Known rows, with every way that one mark hangs from another:
[R D [Q L]]: 31.9	27.5	-18.5	0.2	9.5	0.2	3.5	4.1	-4.5	-3.5	8.6	-14.7	25.8	50.9	-28.8	3.7	31.3	0.7	27.5	-23.1	-45.1	-12.1	-22.9	-7.0	19.2	-2.2	30.4	26.9
[V [J [F C]]]: 20.9	2.9	-2.2	-6.8	-14.1	-8.9	-24.7	11.3	-1.9	-6.7	-10.3	-8.3	-2.8	43.2	-2.5	-7.3	21.7	2.1	-0.9	-21.7	-22.3	-16.4	-45.5	14.1	-4.4	-6.8	19.1	22.1
[M [Q L R]]: 3.3	20.9	-8.2	28.9	-9.5	-11.8	6.3	-11.3	-22.0	-3.8	5.5	0.8	20.8	39.7	-11.3	3.2	17.7	-0.9	-5.1	-20.8	-24.6	-16.2	-31.0	-6.2	-6.6	-5.5	15.8	29.7
[G C J]: 2.1	19.3	-5.4	-21.5	-6.7	4.8	-20.1	21.7	-3.4	-9.2	7.8	-9.9	1.1	52.5	-8.9	4.6	34.7	4.8	9.3	-34.0	-25.6	-14.2	-32.0	8.9	1.0	0.4	21.7	34.7
[J [F [C G]] V]: 19.2	21.5	8.5	-19.0	-19.4	6.0	-10.5	13.9	-6.8	-21.6	-4.8	-6.3	10.0	35.1	-17.8	-1.7	20.3	-6.4	-4.1	-41.3	-32.2	-18.7	-38.1	21.8	-18.5	-6.1	34.2	18.9
[C [F J] G]: -11.3	4.0	0.7	-0.6	-16.9	-6.1	-12.1	25.8	-16.9	-20.0	1.6	-18.6	6.3	57.9	-18.0	-2.5	21.3	-1.5	-10.5	-48.1	-50.1	-22.9	-14.3	-3.6	-19.1	-10.5	31.1	41.7
[Q M]: 8.6	38.7	-8.3	5.7	-3.7	-16.7	-9.6	7.3	-5.2	-19.2	0.0	-8.4	1.9	40.2	-13.2	-3.6	30.8	6.4	11.2	-44.0	-29.4	-18.8	-28.9	5.8	8.5	2.1	25.6	34.0
[M [Q C D L R]]: -4.1	18.8	2.8	40.3	4.5	-11.7	16.0	-6.9	-27.0	-10.3	-0.5	7.0	8.9	21.9	-18.5	-4.9	2.1	-5.0	-6.4	-18.4	-20.7	-9.4	-35.0	4.9	-8.1	-6.1	-0.1	24.1
[V [J F]]: 20.8	5.1	-15.5	2.0	-14.8	-6.8	-15.4	-0.4	0.3	-8.6	-9.6	-22.9	6.0	43.3	-6.0	-10.0	18.8	1.1	12.8	-30.6	-19.7	-20.0	-34.2	0.6	4.2	-9.2	21.8	22.8
[M [Q L]]: 5.6	14.9	-18.6	10.4	-11.4	-4.1	0.4	-10.6	-13.4	-2.4	10.4	-7.9	16.3	43.1	-5.4	6.0	34.3	-0.6	-3.9	-27.7	-38.9	-18.8	-25.7	-9.3	0.4	-2.4	21.0	32.1
[Q [C [G [J F]]] L [R D]]: 11.5	8.6	8.8	-1.7	-3.1	-6.0	18.4	15.8	-7.8	-15.1	-8.0	-22.4	10.6	31.9	-36.9	-2.4	-8.8	1.5	30.8	-20.2	-3.1	8.7	-24.4	22.1	-15.6	-8.6	26.4	17.6
[R [Q [C F [G J]] D L]]: -7.6	-2.6	1.9	-3.0	2.8	16.3	4.5	31.6	-23.8	-8.9	1.9	-23.0	-2.9	30.6	-44.0	2.9	4.3	6.6	18.9	-15.9	-39.6	2.0	-24.4	7.1	-14.7	-7.4	31.6	27.9
[D [Q L R]]: -6.6	33.4	-10.3	33.4	4.6	-11.0	0.6	-14.4	-15.2	-16.5	-1.5	-5.1	33.3	36.2	-12.9	-5.0	11.6	5.2	8.3	-28.4	-37.6	-17.8	-23.8	-4.9	-1.5	-7.3	26.7	17.7
[J V]: 17.3	32.8	-11.3	-0.5	-8.7	2.7	-10.5	0.5	-3.9	-21.9	5.5	-6.2	9.1	43.2	-11.3	-5.9	32.0	-6.0	7.0	-43.0	-37.2	-22.2	-24.3	-1.1	0.7	-3.9	23.8	25.5
[M Q]: 13.2	16.3	-17.3	5.9	-14.0	-11.0	-14.4	-4.5	-6.6	-4.6	14.7	0.4	11.5	51.1	2.7	-3.4	25.9	-9.5	-6.9	-37.9	-31.8	-25.0	-29.9	-7.3	-1.5	-7.6	18.5	37.1
[V J]: 11.7	12.1	-12.5	3.0	-8.0	-7.3	-14.1	8.0	-4.3	-12.9	2.1	-11.0	4.9	53.7	-7.6	-10.1	29.4	0.3	15.0	-33.2	-31.0	-18.4	-28.1	0.5	4.6	-5.9	20.7	31.3
[M [Q [C F] L [R D]]]: 10.0	15.7	-0.6	21.0	7.5	-11.7	-6.9	0.8	-13.3	-6.0	6.9	-7.9	5.2	37.1	-14.0	-5.0	-21.7	-6.3	-4.4	-12.0	-21.9	2.2	-23.6	-2.9	-17.4	-12.8	17.5	17.4
[Q [C [G J]] L M [R D]]: -0.2	26.6	16.4	2.9	6.9	-11.7	27.9	27.3	-16.3	-24.5	-3.6	-18.7	3.4	31.5	-47.1	2.8	-3.3	7.5	38.1	-26.9	-5.1	16.5	-21.7	33.1	-10.3	-1.4	28.0	23.3
[D [Q [C [G J]] L M R]]: -20.4	28.3	7.2	17.6	4.5	-10.9	21.9	14.0	-22.7	-26.8	-2.9	-21.3	12.1	21.0	-36.8	4.8	-6.9	14.9	27.9	-31.3	-14.5	7.8	-26.8	29.7	-12.4	-5.8	36.2	18.3
[R [D [Q C L]]]: 9.5	30.6	-13.6	10.1	17.2	-8.9	-2.9	-7.7	0.9	-19.0	7.1	-15.5	23.5	38.2	-11.5	-7.5	7.9	-0.9	21.9	-31.7	-41.6	-5.0	-15.5	4.5	7.3	-5.6	25.9	10.9
[R D [Q [C G] L M]]: 24.9	40.5	-2.8	-4.7	17.0	-8.3	19.4	21.0	-12.3	-18.4	5.4	-23.4	13.9	32.8	-48.6	10.1	11.6	8.0	38.8	-31.0	-33.2	5.4	-25.9	21.8	15.9	0.6	41.3	23.5
[R D [Q [C F G] L M]]: 17.9	32.0	-1.4	-6.2	16.0	-2.2	2.5	27.0	-12.5	-16.0	3.7	-31.1	6.0	32.1	-46.7	7.3	-6.0	9.3	27.5	-25.5	-37.4	8.4	-22.9	12.6	0.6	-4.2	47.3	19.3
[C F G]: -2.3	19.2	-2.3	-7.3	-12.7	0.1	-24.6	18.8	-8.0	-17.2	6.5	-10.0	9.1	52.1	-13.3	-10.5	11.8	-1.4	0.2	-41.6	-45.6	-20.1	-17.2	-4.3	-22.6	-6.5	39.6	34.7
[Q [C G] L]: -0.1	30.0	-4.3	-0.5	0.5	-5.9	4.1	11.2	-13.8	-23.1	5.5	-10.9	9.4	34.2	-24.7	1.5	26.9	8.3	15.1	-31.3	-40.9	-6.9	-18.5	11.6	-2.9	3.4	32.1	31.0
[M [Q C R]]: 12.6	27.0	-6.5	23.8	-1.9	-26.2	-9.1	0.1	-14.0	-12.1	11.3	9.5	0.8	37.2	-2.7	-6.5	-1.0	-6.7	-6.8	-24.3	-14.2	-13.5	-37.7	4.5	-5.4	-11.1	9.2	33.3
[R D Q]: 39.1	27.3	-17.5	-4.5	6.8	-7.9	-10.7	11.2	3.2	-7.0	13.2	-5.5	20.5	59.2	-20.3	-5.3	22.4	-8.6	24.1	-32.6	-39.5	-17.9	-26.8	-5.3	17.5	-8.1	27.9	31.7
[J F V]: 26.2	25.3	-14.5	-2.0	-15.2	2.7	-12.3	-8.3	0.8	-17.9	-5.7	-17.7	9.9	33.8	-9.1	-6.2	21.2	-4.2	5.3	-41.6	-25.3	-24.9	-30.8	-1.5	-0.8	-7.9	25.4	17.0

Rows:
8.6	22.5	-3.7	-25.0	-8.2	17.6	-12.3	17.8	-5.5	-16.6	7.6	-15.4	2.0	45.3	-15.9	8.1	32.1	0.3	9.6	-38.9	-25.8	-11.8	-32.9	12.2	-3.4	-1.2	23.2	23.3 | [G C [J V]]
10.9	41.3	4.1	22.0	9.4	-16.3	15.8	3.4	-12.6	-17.4	-7.9	-9.8	19.2	36.2	-31.3	-2.4	10.8	5.4	22.8	-31.1	-19.5	-3.3	-23.5	9.7	4.3	0.6	22.1	20.7 | [Q L M [R D]]
-9.8	-4.0	6.1	-0.8	-11.9	22.2	31.9	10.2	-27.8	-16.7	6.6	-16.3	5.1	24.4	-35.3	7.6	12.7	-10.6	9.0	-34.7	-24.7	1.0	-26.4	21.0	-21.8	-6.4	16.9	18.6 | [M [Q [C [G [J V]]] D L]]
12.9	5.5	-3.3	-21.3	-27.1	15.0	2.7	12.1	-4.2	-18.8	-2.8	-26.9	8.9	38.9	-25.1	-0.2	18.1	-5.5	19.2	-44.8	-16.9	-14.1	-27.0	13.1	-17.7	-9.7	35.7	22.9 | [C [G [J F V]]]
-0.9	11.9	-7.2	3.4	-14.4	3.3	-15.0	12.0	-12.7	-21.8	-1.5	-22.0	-2.8	48.7	-13.5	-0.8	24.5	-3.3	-14.5	-45.5	-47.4	-22.6	-18.0	-8.6	-12.2	-12.7	19.8	27.9 | [C [F [J V]]]
8.0	44.9	14.8	13.8	13.6	-18.9	23.9	17.0	-16.8	-29.1	-4.5	-11.8	14.8	27.5	-43.1	-1.3	-4.3	5.5	28.8	-32.5	-15.9	8.9	-22.7	27.8	-3.6	1.2	29.3	20.6 | [Q [C G] L M [R D]]
-2.9	5.0	12.2	-25.8	-18.4	-1.3	-12.8	36.0	-8.7	-14.5	8.4	3.6	-2.9	56.2	-16.6	-0.1	35.1	0.0	5.9	-33.8	-33.3	-10.1	-30.6	22.8	-21.0	-2.4	30.2	41.8 | [F [C [G J]]]
13.1	46.5	5.7	22.6	18.8	-24.5	13.5	6.6	-10.7	-22.0	-5.7	-9.3	5.1	25.9	-32.7	-3.5	0.1	8.3	24.7	-25.0	-13.6	6.8	-26.4	19.3	6.9	1.8	17.7	18.4 | [Q C L M [R D]]
-6.3	34.2	0.7	22.5	11.1	-9.6	13.0	4.0	-17.4	-21.7	-10.0	-10.2	-3.7	14.0	-28.7	-2.7	22.9	10.7	13.3	-32.0	-29.7	-4.9	-28.8	16.2	10.3	7.0	11.9	22.5 | [Q C D L M]
-21.2	20.3	21.4	20.9	3.6	-5.9	34.4	24.9	-30.7	-25.5	-12.1	-11.3	-0.5	16.0	-50.0	-0.1	2.6	10.5	25.0	-29.8	-8.7	8.2	-30.0	33.3	-14.2	0.7	16.9	25.5 | [Q [C [G J]] D L M R]
16.7	37.9	-17.1	10.0	5.0	-6.9	5.9	5.0	-15.1	-8.3	0.1	-19.8	12.2	32.1	-33.2	13.5	37.3	16.5	22.2	-26.2	-38.7	-12.1	-33.8	0.4	23.3	3.0	34.5	29.9 | [R [Q L M]]
4.1	26.8	4.3	6.2	10.8	-3.1	-5.2	30.9	-19.8	-20.9	-1.5	-14.8	-4.4	24.6	-40.0	-5.5	-9.1	4.1	12.0	-36.0	-35.4	-6.5	-35.3	14.3	-6.3	-7.7	33.6	27.0 | [R [Q [C F G] D M]]
1.8	15.6	-2.0	-26.3	-9.4	24.2	-29.1	23.3	-5.9	-13.0	5.5	-22.6	-5.2	44.9	-13.1	5.3	14.1	1.0	-0.7	-33.8	-29.7	-9.4	-29.4	4.6	-18.6	-6.1	29.9	19.8 | [G [C F] [J V]]
17.1	16.1	-6.2	-26.3	-15.1	18.0	-14.3	9.3	-0.4	-11.6	-3.9	-27.5	3.7	35.1	-13.3	7.9	21.0	1.0	8.2	-36.6	-13.4	-14.3	-39.7	12.1	-3.3	-4.7	25.0	14.3 | [G C [J F V]]
-2.6	20.4	-1.3	-8.6	-6.3	11.0	-20.4	20.2	-15.1	-20.4	-0.7	-24.7	1.3	47.5	-13.7	9.6	21.6	0.0	-21.6	-46.0	-45.4	-19.6	-27.6	-0.2	-9.0	-8.1	21.1	22.6 | [G [C [F [J V]]]]
-4.3	38.8	-9.7	33.3	13.5	-17.8	-1.2	-9.7	-14.1	-21.1	0.2	-5.1	20.1	25.7	-13.2	-6.4	1.7	8.2	10.3	-21.1	-31.8	-8.9	-26.7	4.9	0.2	-6.8	21.9	15.7 | [D [Q C L R]]
-4.5	10.3	-3.7	-23.1	-7.6	9.9	-36.8	26.4	-3.3	-6.0	5.7	-17.7	-6.8	51.9	-6.0	2.1	16.0	6.7	-0.8	-29.0	-30.4	-10.4	-27.9	-0.2	-14.2	-4.1	28.3	30.9 | [G [C F] J]
42.0	32.5	-16.7	-5.1	15.8	-14.5	-14.0	15.2	4.5	-11.0	14.4	-5.8	5.4	48.9	-20.0	-6.2	13.2	-4.9	26.1	-25.5	-34.0	-8.4	-29.0	3.4	18.7	-8.5	23.6	30.0 | [R D [Q C]]
-22.2	9.0	9.6	41.0	7.5	-12.1	7.1	13.3	-31.9	-19.1	-15.3	-10.5	-4.4	26.4	-28.1	-5.9	2.4	5.5	-14.2	-21.3	-36.2	-8.1	-23.4	0.5	-14.3	-8.5	-0.5	25.5 | [Q [C [F J]] D L R]
23.7	14.2	-0.6	-11.2	4.7	4.3	0.3	34.7	-12.4	-24.7	8.3	-29.2	3.3	49.1	-40.3	4.3	-2.2	-10.8	9.7	-41.8	-45.5	-4.1	-20.1	9.6	-6.1	-19.8	33.4	23.1 | [R D [Q [C [F [J V]] G]]]
33.3	40.3	-1.9	-8.9	14.5	-15.8	5.1	29.3	-4.7	-22.4	9.6	-15.3	8.6	40.1	-40.1	1.2	2.9	-0.1	35.3	-40.7	-28.0	-0.7	-31.3	23.5	13.9	-5.1	39.1	28.3 | [R D [Q [C G] M]]
-2.2	37.3	0.7	20.2	6.4	-20.4	-3.9	7.0	-12.7	-30.1	6.2	0.6	23.7	36.5	-15.9	-13.3	-11.4	-2.8	11.0	-39.4	-29.2	-12.9	-27.9	15.6	-13.7	-13.0	31.2	23.3 | [D [Q [C G] R]]
18.8	42.7	-16.3	9.6	14.0	-15.3	3.6	10.1	-14.0	-14.2	1.8	-19.1	-2.6	21.9	-33.1	12.5	26.3	19.3	23.7	-18.9	-33.1	-3.1	-35.8	9.3	26.6	3.3	30.2	27.6 | [R [Q C L M]]
13.8	32.1	-1.5	18.8	5.3	-10.3	6.8	-1.8	-9.0	-13.0	-1.3	-2.4	25.1	47.2	-23.6	-7.3	16.0	-1.6	18.0	-24.6	-28.6	-9.2	-18.8	-0.6	0.0	-2.7	19.2	23.8 | [Q L [R D]]
-2.0	45.1	-4.2	32.8	4.2	-22.9	-4.3	-3.7	-11.4	-23.8	-4.0	-4.6	21.9	33.7	-13.3	-9.0	-0.6	3.8	10.4	-43.7	-23.4	-17.8	-33.4	7.5	1.7	-9.5	27.4	20.5 | [D [Q M R]]
-11.2	10.7	-8.6	12.8	-0.6	-10.7	-10.2	13.0	-16.7	-16.2	-3.0	-25.0	-12.0	37.3	-15.2	3.6	24.5	11.7	-10.5	-22.9	-47.4	-8.9	-15.9	-5.4	-2.4	-4.6	16.2	31.7 | [Q [C [F J]] L]
-7.0	8.8	2.3	-3.4	-18.1	8.1	-4.0	22.7	-18.4	-28.0	0.6	-25.1	7.1	50.9	-25.3	1.7	19.3	-5.9	-10.3	-53.0	-49.5	-20.0	-14.5	0.7	-22.1	-13.0	31.5	29.4 | [C [F [J V]] G]
-6.9	48.2	-3.7	35.7	16.8	-23.6	7.2	-6.3	-17.7	-25.9	-6.4	-12.4	13.2	15.8	-22.0	-1.1	-3.5	14.8	14.7	-26.9	-23.4	-2.3	-31.4	15.0	6.0	-3.9	25.2	13.2 | [D [Q C L M R]]
15.0	20.0	-3.7	22.7	-0.8	-10.4	11.5	-8.2	-14.2	-3.4	7.1	-0.9	28.9	47.6	-15.7	-1.2	7.1	-10.4	4.7	-24.0	-22.1	-10.3	-25.4	-3.7	-5.2	-7.8	15.4	24.0 | [M [Q L [R D]]]
4.5	36.8	-10.7	13.0	10.6	-6.5	8.0	-7.5	-3.6	-18.2	-1.2	-22.9	31.5	37.2	-20.7	-1.5	13.6	3.6	24.7	-44.0	-38.1	-8.0	-17.9	5.9	10.4	-2.5	33.8	10.5 | [R [D [Q L M]]]
-9.6	-1.1	14.1	16.0	-9.1	-7.1	16.8	20.7	-25.1	-14.6	6.5	7.0	2.6	35.4	-24.7	-7.3	-9.8	-14.1	3.8	-31.1	-7.2	-4.7	-35.6	21.6	-26.8	-13.5	9.0	34.7 | [M [Q [C [G J]] D R]]
14.7	1.4	6.9	-15.4	-17.7	-3.5	-13.8	21.1	-7.8	-12.3	-8.7	-10.4	5.9	45.0	-14.1	-5.3	17.1	0.2	2.7	-30.7	-25.5	-14.0	-42.0	24.0	-15.2	-7.8	30.6	23.7 | [V [J [F [C G]]]]
-5.8	10.0	12.7	-8.4	-14.8	-14.7	-3.8	33.5	-18.3	-20.9	2.6	2.1	5.3	57.7	-17.5	3.3	42.5	-2.3	-14.3	-45.7	-49.6	-21.3	-29.1	18.8	-10.7	-4.3	21.2	44.1 | [F [C G] J]
-9.8	36.5	-0.2	25.0	8.5	-12.9	10.1	-0.4	-19.1	-27.6	2.1	-8.0	28.7	28.4	-24.8	-4.2	-4.1	5.9	14.0	-30.6	-34.1	-6.5	-22.9	14.4	-9.9	-6.7	33.4	18.2 | [D [Q [C G] L R]]
-0.3	33.0	-7.8	12.3	19.3	-8.0	-10.9	1.6	-2.1	-19.6	-1.9	-30.7	8.8	27.1	-18.5	-5.1	-13.7	8.0	16.3	-32.6	-36.9	3.3	-15.8	5.9	-1.8	-6.9	35.9	4.9 | [R [D [Q [C F] L M]]]
7.5	41.8	-9.5	12.7	20.2	-14.4	6.9	-4.1	-1.7	-22.6	0.8	-23.1	16.9	27.4	-20.3	-2.4	3.0	6.0	26.4	-37.5	-31.8	0.7	-19.8	15.4	12.6	-2.4	29.7	7.8 | [R [D [Q C L M]]]
